(in the rows, 128 means zero)
Known rows, with every step that occurs
lebor-pemamu-razin: [137 118 130 207  83 153 136 135 167 140 166 163 100 109  88 163 109 113
  87 136 169 124 109 159 148 170  92 162 132 133 119  99 133 123 158 128
 121 149 121 121 134 136 109]
lebor-natumol-razin-papizem-niref: [141 122 115 113  98 176 133 111 170 154 159 133 118 116  91 185 111 130
 111 106  58 122 100 168 142 146 112 129 120 131 143 151 164 148 128 165
 136 141 137 206 131 106  96]
pemamu-papizem-razin: [ 60 156  85 110  99 159 105 130 113  78 146 134  75 123 144 139 147 121
 122 107 105 151 143 129 152 134  95 142 146 121 122 143 112 117  93 142
 121 107 173 141 174 111 121]
lebor-pemamu-razin-papizem-niref: [143 118 131 201  91 153 142 131 186 133 161 159  97 112  67 157 113 114
  59 145 141 121 109 165 150 176  83 118 121 115 111 113 147 128 147 133
 132 140 112 138 117 125  97]
pemamu-papizem: [ 80 149  95 117  91 154 136 123 135  79 140 124  79 124 101 130 134 119
 116 113 121 154 156 141 153 142  99 136 140 107 119 135 157 104  97 149
 126 113 167 131 136 100 118]
lebor-natumol-razin-niref: [132 122 115 127  84 174 109  99 157 173 181 138 137 109 108 194  90 100
 126  97  85 123 108 175 147 136 111 184 139 141 159 152 144 140 133 158
 116 147 157 165 149 123 109]
razin-niref-papizem-bados: [ 94 118 127 136  83 158  67 117 138 151 198 133 141 134 101 138  78  40
 107 154 129 136 130 169 116 136  95 106 130 107 135 149 102  92  84 148
 138 130 142 113 122 120 126]
niref-razin-natumol: [ 98 133 131  88  91 159 133  90 121  89 195 154 128 146  85 164 148 121
 149 141 169 131  86 162  95 137  86 137 122 161 155 118  75 131  90 149
 119  85 141 182 141 144 137]
natumol-lebor: [127 115 153 148 100 174 116 138 147 137 193 129  71 113 127 140 109 115
 127 155 139 120 137 106 146 128 112 172 154 151 108 138  82 126 133 147
 136 119 131 122 141 129 129]
pemamu-razin-lebor-niref-papizem: [151 161 110 142  34 164 153 144 137  98 189 129 106 130  56 156  91  85
 129 147 130 122 163 142 105 137  27 142 125  93 131  93 127 124 127 115
 127 170 128 142 155 116 146]
razin-natumol: [ 96 121 152 124  95 167 147  78 145 129 169 143 150 117  81 154 162 151
 147 128  87 122  76 199 107 109 120 123 125 152 148 108 108 107  90 135
  93 101 123 121 115 154  93]
bados-papizem-niref-razin-natumol: [131 167 151 140 121 163 128 101 138  84 159 125 158 141 106 153 143 168
 170  87 126 141  97 138 128 131 144 170 126 183 155 122 114 155 115 136
  95  66 161 201 138 142 130]
lebor-pemamu: [114 100 146 182 114 152 112 135 135 147 144 162 108  99 102 147 128 121
  70 126 149 127  82 171 152 179 131 154 126 149 115 126 107 126 146 129
 125 148 127 136 143 147 111]
razin-lebor-niref-papizem: [121 138 129  96  64 166 116 146  86 105 162 129 114 111  55 131 120  90
  93 131  95 123 130 162 102 157  58 128 113 107 130 145  83 131 107 110
 136 182 135 178 177 134 159]
razin-bados-lebor-pemamu-papizem-niref: [ 92  82 144 168 126 159 112 103  92  59 119 152  95 124 103 132 151 135
  94 143  66 145  99 175 135 184  91 169 100 104  78 148 144 175 191 148
 124 129 186 109 123 144 131]
bados-razin-pemamu-lebor: [ 82 170 143 125 125 158  88 140 173 117 123 182  87 107 158 146 136 116
  81 150 181 141 110 110 159  87  55 178 126 128  74  94  87 129 139 151
 104 115 144 107 108 116 133]
natumol-lebor-niref-razin: [140 131 140 140  72 171 104 122 151 125 212 140  66 106 119 130  89  96
 109 146 161 103 149  96 139 119  78 202 169 148 137 182  54 139 126 149
 142 119 134 120 169 138 158]
niref-razin-pemamu: [ 95 165 124  79 111 134 119  99 130 105 145 160  87 131  99 174 127 107
 142 165 207 139 111 136 136 157  79 157 117 147 102 106  89 132 126 150
 121 106 144 175 139 138 153]
bados-papizem: [136 166 152 146 120 170 125 134 131 128 135 110 154 145 102 135 112 151
 162  78 127 150 112 162 148 136 165 165 121 170 134 110 137 116 129 139
 107  99 166 177 124 129 124]
lebor-natumol-razin: [135 122 115 119  90 175 130 115 150 160 164 137 121 113 109 192 108 128
 138  99  86 125 101 164 140 139 123 174 132 149 149 138 150 143 140 160
 124 149 146 187 149 119 108]
papizem-bados: [106 147 127 151  98 165  94 132 108 134 150 140 137 137 143 157 123 129
 163 164 168 135  92 152 124 137 102 166 132 154 140 102 115 109  97 143
 130  94 128 139 171 126 121]
natumol-lebor-bados-papizem: [144 139 149 171 108 181 101 137 117 136 175 107  75 146  92 145  96 139
  96 153 114 111 121 126 157 146 122 191 143 141 111 137  99 139 140 157
 134 105 151 134 113 158 133]
natumol-lebor-razin-bados: [135 125 156 162  83 181  95 158 128 112 205 115  16 129 100 140  92 116
  71 168 109 114 132  88 126 129  66 215 158 128  97 122  91 150 142 127
 136 133 153 101 135 150 139]
papizem-razin-lebor: [ 82 144 123  98 112 173  81 154  47 105 157 140 118 123 152 166 154 123
 135 128  95 134  93 144 120 151  86 153 120 152 127 106  33 149 108 104
 114 141 156 191 226 149 144]
bados-papizem-niref-razin-lebor-pemamu: [138 163 148 148 124 162 118 126 118  85 151 133 145 133  98 157 141 157
 140  91 149 145  96 133 139 166 129 185 119 180 143 126 110 169 134 123
 103  91 165 225 163 142 143]
niref-razin-lebor-natumol: [117 138 110  57  79 166 118 127  80  84 184 148 125 142  91 175 133  96
 138 132 181 136  97 152 104 180  55 170 109 154 141 123  85 159 109 132
 125 132 161 237 183 127 168]
pemamu-lebor-bados-razin: [101 140 122 165 109 174  86 141 124 103 163 144  91 157 128 143 104 124
  59 161 100 115 114 126 154 106  70 173 121  96  94 107  81 136 148 165
 129 105 162  91 100 142 139]
natumol-lebor-bados-razin: [126 126 145 165 109 183  79 156 112 119 179 127  55 135 126 141 104 119
  55 171 136 109 119 104 147 133  83 187 148 128 109 128  69 147 125 159
 143 119 143 120 120 146 139]
bados-razin-lebor-natumol: [109 142 133  97  98 185  86 173 103  94 149 158 131 111 147 144 147 105
  77 108 164 142  90 139 118 127  47 183 119 146 129 104  89 156 102 124
 110 152 156 190 162 106 145]
natumol-lebor-niref: [141 125 149 159  75 174 107 124 157 145 196 131  73  94 123 124  89 106
 106 140 126 100 150 107 148 109  96 198 170 142 131 176  70 129 131 142
 134 131 127  93 161 139 140]
niref-papizem-razin-bados: [ 71  93 125  94 112 167  86 142  99 101 164 125  71 146 117 126 126  98
 114 152  62 140 104 152  90 149 122  53 106 107  88 128  76 120 105 151
 164 153 137 162 113 125 131]
razin-lebor-pemamu-papizem-bados: [100 140 117 131  84 166 118 145  86 103 145 159 104 108  58 162 164 118
  81 142 155 148  96 172 137 201  46 169 112 130 117 130 122 136 124 108
 117 147 148 188 191 133 132]
papizem-razin-lebor-niref: [ 91 151 121 106  95 173  74 145  54 111 160 142 119 110 149 154 140 117
 121 117  84 120 104 144 122 139  75 172 132 147 142 132  24 151 106 101
 113 148 153 170 238 155 152]
bados-razin: [ 99 139 143 133 122 171  81 175 123  92 144 152 112 122 172 124 130 110
  79 117 174 145 109 119 127 104  89 159 133 142 127  93  77 133  97 142
 128 126 149 146 139 106 138]
razin-pemamu-papizem: [ 70 183 112 100 109 129 137  84 171 123  93 152  63  95  85 161 145 129
 125 152 142 146 137 153 179 140  82 151 127 110  68 115 164 103 132 146
  96 117 147 106 108 125 111]

Rows
[128 148 121 122  69 152 102 111 119 101 174 138 112 117 113 126  88  94
 109 115 149 108 138 139 123 127  81 181 148 134 167 163  66 136 105 139
 135 127 144 137 181 141 165]  lebor-niref-razin
[111 120 135 180  93 177  97 147 173 133 188 172  47  97 124 140 132 113
  65 156 198 132 118 101 163 147  70 199 162 151 104 171 102 131 137 152
 134 110 132 122 148 120 119]  natumol-lebor-pemamu-papizem-bados-razin
[108 141 127 157 122 168  67 159  66  92 126 120  95 157 122 141 110 126
  31 151 114 118  95 151 135 143  90 160 120 105 125  87  88 146 102 153
 137 127 158 135 110 152 139]  lebor-bados-razin
[ 99 124 118  97  80 177  88 170 131 119 171 154 116 142 112 136 125  83
 106 160 157 145  96 137  83 140  70  88 107 124 112 131 112 114  86 154
 156 149 119 197 121  91 133]  niref-papizem-bados-razin-lebor-natumol
[129 141 157 167  79 168 129 167 117  95 170 172 148 148  99 147 115 115
 100 129  94 130 118 113  99 125  64 195 112 133 117 134 107 151 178 124
  99 149 172 135 158 142 140]  bados-lebor-razin-natumol
[ 92 154 138 147  98 179  80 135 127 120 160 170 147 131 157 152 154 136
 131 157 190 139  65 150 105 101  66 174 135 164 154 100  95 118  76 147
 113  77 125 138 155 122 113]  papizem-bados-razin-natumol
[109 136 119 152  66 168 107 120 177 131 191 154 102 129 114 122  85  97
 111 153  97 110 142 121 134  89  73 146 135 102 108 167  85 107 143 160
 140 120 130  79 126 123 141]  pemamu-lebor-niref-papizem-bados
[123 164 124 158  74 175 107 165 170 124 194 141  75 162  87 144  82 110
  63 166  98 121 128 106 137 104  38 162 126  97  92 117 112 117 141 143
 136 108 149 107 118 122 125]  pemamu-lebor-razin-papizem-bados
[ 51 141  88 106 106 163  98 112  96  64 138 125  55 128 134 135 155 130
 118 118  80 154 132 152 148 145  87 144 138 108 108 138 123 129 101 146
 124 102 185 124 155 120 120]  pemamu-papizem-razin-bados
[114 129 122 104 103 152 114 112  96  54 172 141 123 114 133 174 151 129
 137 135 128 123 104 112 112 160  79 167 124 153 146 121  81 190 106 120
 115 115 148 211 191 136 155]  papizem-niref-razin-lebor-natumol
[ 81 119 144 140 108 180  93 106 127 145 193 169 108 105 148 166 167 145
 127 134  93 113  66 150 125 118 106 157 147 177 134 143  31 136 111 127
  99 104 127 134 178 168 103]  papizem-razin-natumol-lebor-pemamu
[139 167 132 141 115 179 124 157  63 114 150 115  91 155  28 206 119 144
  99 138  77 143 113 154 131 178  89 166 108 118 146 104 112 158 147 144
 148 142 163 238 178 151 141]  natumol-razin-lebor-bados-papizem
[ 92  85 143 159 120 164 113 110  91  73 119 152  95 132  91 129 143 127
  92 143  78 150  99 190 136 186  91 167  97 104  75 147 148 159 193 153
 127 134 188 107 115 140 130]  razin-bados-lebor-pemamu-papizem
[ 70 132 134 116 112 172  97 103 104 127 171 152 134 119 154 164 167 148
 152 121  74 121  69 166 112 109 117 136 134 167 146 115  43 128  91 125
  96 103 137 141 177 161 105]  papizem-razin-natumol
[129 114 113 117  80 175 110 108 164 172 188 139 128 115  95 186  86  87
 119 103  79 125 111 171 134 138 111 150 132 129 149 161 146 133 129 164
 129 159 149 176 132 115 110]  lebor-natumol-razin-niref-papizem
[140 132 111 113  88 183 127 117 166 172 161 139 124 127  87 187 105 124
 121 118  86 128  91 183 138 149 102 137 119 135 145 150 171 131 124 172
 141 134 134 207 134 103  95]  lebor-natumol-razin-papizem-bados
[ 79 185  99  78  97 135 117  95 138  90 143 167  74 135  96 174 138 108
 144 171 225 151 121 129 143 159  50 168 124 136 104 125 117 126 112 158
 122  84 153 172 146 123 148]  niref-razin-pemamu-papizem-bados
[128 161 137 168  67 159  71 166 119 124 202 118  91 138  95 149  57  69
  42 126 110 120 140 110 122 121  59 212 155 113 145 104  95 130 105 100
 111 152 170  99 158 151 139]  lebor-razin-niref
[112 123 156 136 131 174 108  97  91  93 121  92 105 148  86 128 128 160
 143 115  73 150  91 207 134 157 143 164 108 133 102 100 150 140 140 146
 121  99 183 130  92 148 125]  razin-bados-papizem
[109 111 134 181 105 156 133 151 131  99 133 195 141 121 111 136 132 105
  92 118 137 151 125 140 151 177  93 172 107 127  92 177 133 144 204 148
 117 150 174 144 157 117 133]  bados-lebor-pemamu-papizem
[115 139 120  75 106 157 123 133 125  91 172 133 102 166  71 142 110  89
 101 149 168 142 116 159 117 171  82  81 103 124 123 131 100 122  91 164
 165 101 145 218 124 105 143]  niref-razin-papizem
[139 112 145 205  92 158 142 158 141 114 151 195 154 130 111 152 110 101
 112 135 149 136 125 137 138 168  84 179 105 131  98 142 126 148 221 141
 115 160 157 136 156 125 136]  bados-lebor-pemamu-razin
[141 117 133 135 100 177 141 145 142 132 147 173 167 139 106 165 106 107
 130 111  80 139 118 154 133 154  97 155  95 130 112 178 152 155 200 171
 127 158 170 195 148 101 126]  bados-lebor-natumol-razin-papizem
[ 83 140 124 115  95 163  89 156 166 126 161 168  90 142 118 134 120  88
 107 186 166 145 109 118 104 117  70  85 110 112  82 125 105  99 109 168
 155 127 112 149  94  97 129]  niref-papizem-bados-razin-pemamu-lebor
[142 115 134 144 104 174 140 139 144 118 147 174 166 132 117 169 114 116
 130 114  69 135 119 139 133 151  97 156  98 131 117 178 147 170 199 167
 124 152 168 196 155 104 126]  bados-lebor-natumol-razin-papizem-niref
[ 67 113 130 118 132 171  67 117  58  97 142 125  85 130 169 148 145 138
 135 136  60 132  83 168 125 142 116 150 125 138 111 105  57 150 118 133
 125 116 167 129 169 158 129]  papizem-razin-bados
[119 153 126 172 109 173 108 121 128 119 159 124 111 169  93 149  95 146
 100 142  75 118 115 147 165 122 109 176 116 111  98 116 109 128 163 164
 119  92 169 105  94 154 133]  pemamu-lebor-bados-papizem
[128 121 109 123  76 177 102 107 161 178 189 144 134 119 102 192  88  90
 129 116  96 127 104 171 130 138 101 160 134 135 154 162 150 131 123 166
 130 147 144 176 142 114 108]  lebor-natumol-razin-niref-papizem-bados
[146 109 147 198  81 171 130 140 183 152 206 157  58 101 102 156 104 108
  94 162 174 112 129 111 156 150  84 190 157 147 103 136 101 132 165 140
 132 135 117 109 136 135 118]  natumol-lebor-pemamu-razin
[134 121 142 138  77 174 100 109 138 114 206 132  53 110 112 128  95 101
 107 153 144 105 141 113 135 127  72 204 163 138 127 180  62 148 132 151
 144 115 142 108 156 145 157]  natumol-lebor-niref-razin-bados
[119 191 141 142  84 142 105 157 141 128 143 136  50 123  82 166  93 118
  62 155 128 121 124  99 135 126  57 209 139 120  93  76 119 130 135 104
 101 154 146 113 138 156 132]  lebor-razin-pemamu
[115 170 138 163  92 145 123 164 133  77 134 177 105 131 112 153 114 112
  89 142 110 139 148  77 135 136  46 212 117 112  81 140 130 164 198 125
  97 151 181 129 161 131 148]  bados-lebor-razin-pemamu-papizem-niref
[ 96 118 122 118  88 161 104 154 133 126 169 136 107 150 100 132 110  90
 133 173 137 142 112 140  89 145 112  64 111 118 109 126 116  92  90 159
 167 137 110 169 113 104 126]  niref-papizem-bados
[116 177 133 146 112 153 134 106 176 157 143 161  58 108  68 204 106 135
 120 157  97 130 137 125 168 115  80 177 133 111 104 128 112 131 182 165
 132 127 137 137 148 143 124]  natumol-razin-pemamu-lebor-niref
[102  76 159 165 127 165 108 113  84  87 121 153 108 132  99 132 136 129
 100 148  79 142  86 195 129 185 103 168  93 114  77 135 130 163 197 148
 128 140 180 109 117 151 134]  razin-bados-lebor-pemamu
[125 120 146 159 118 174 122 126  96 102 146 138  80 136  73 175 109 132
 116 139  51 143 127 155 126 151  93 173 116 104 126 143 120 165 189 167
 157 140 174 158 161 141 140]  natumol-razin-bados-lebor-niref
[102 144 122 115 113 137 116  79 156  81 158 160 102 105 145 181 143 136
 144 153 134 117 109 100 143 133  82 175 131 147 110 124  93 178 135 142
 101  95 140 157 150 140 141]  papizem-niref-razin-pemamu-lebor-natumol
[113 141 127 152 130 167  72 156  85  86 122 115  91 160 101 135 114 129
   4 158  87 116  95 155 137 151  80 115 108  87 118 100 102 151  90 159
 149 118 150 154  95 141 127]  lebor-bados-razin-papizem-niref
[ 66 164 128 107 131 148  82 113 112 142 121 158  92 104 167 174 146 134
 144 145 111 127  94 140 154 128 108 156 129 152  92 104  57 131 128 126
  99 123 140 134 175 156 122]  papizem-razin-pemamu
[130 153 128 136 111 175 123 157  56 112 154 120  78 148  34 208 121 135
  89 154  74 138 115 152 127 178  76 157 110 107 143 100 102 158 141 143
 156 152 155 224 185 151 141]  natumol-razin-lebor-bados
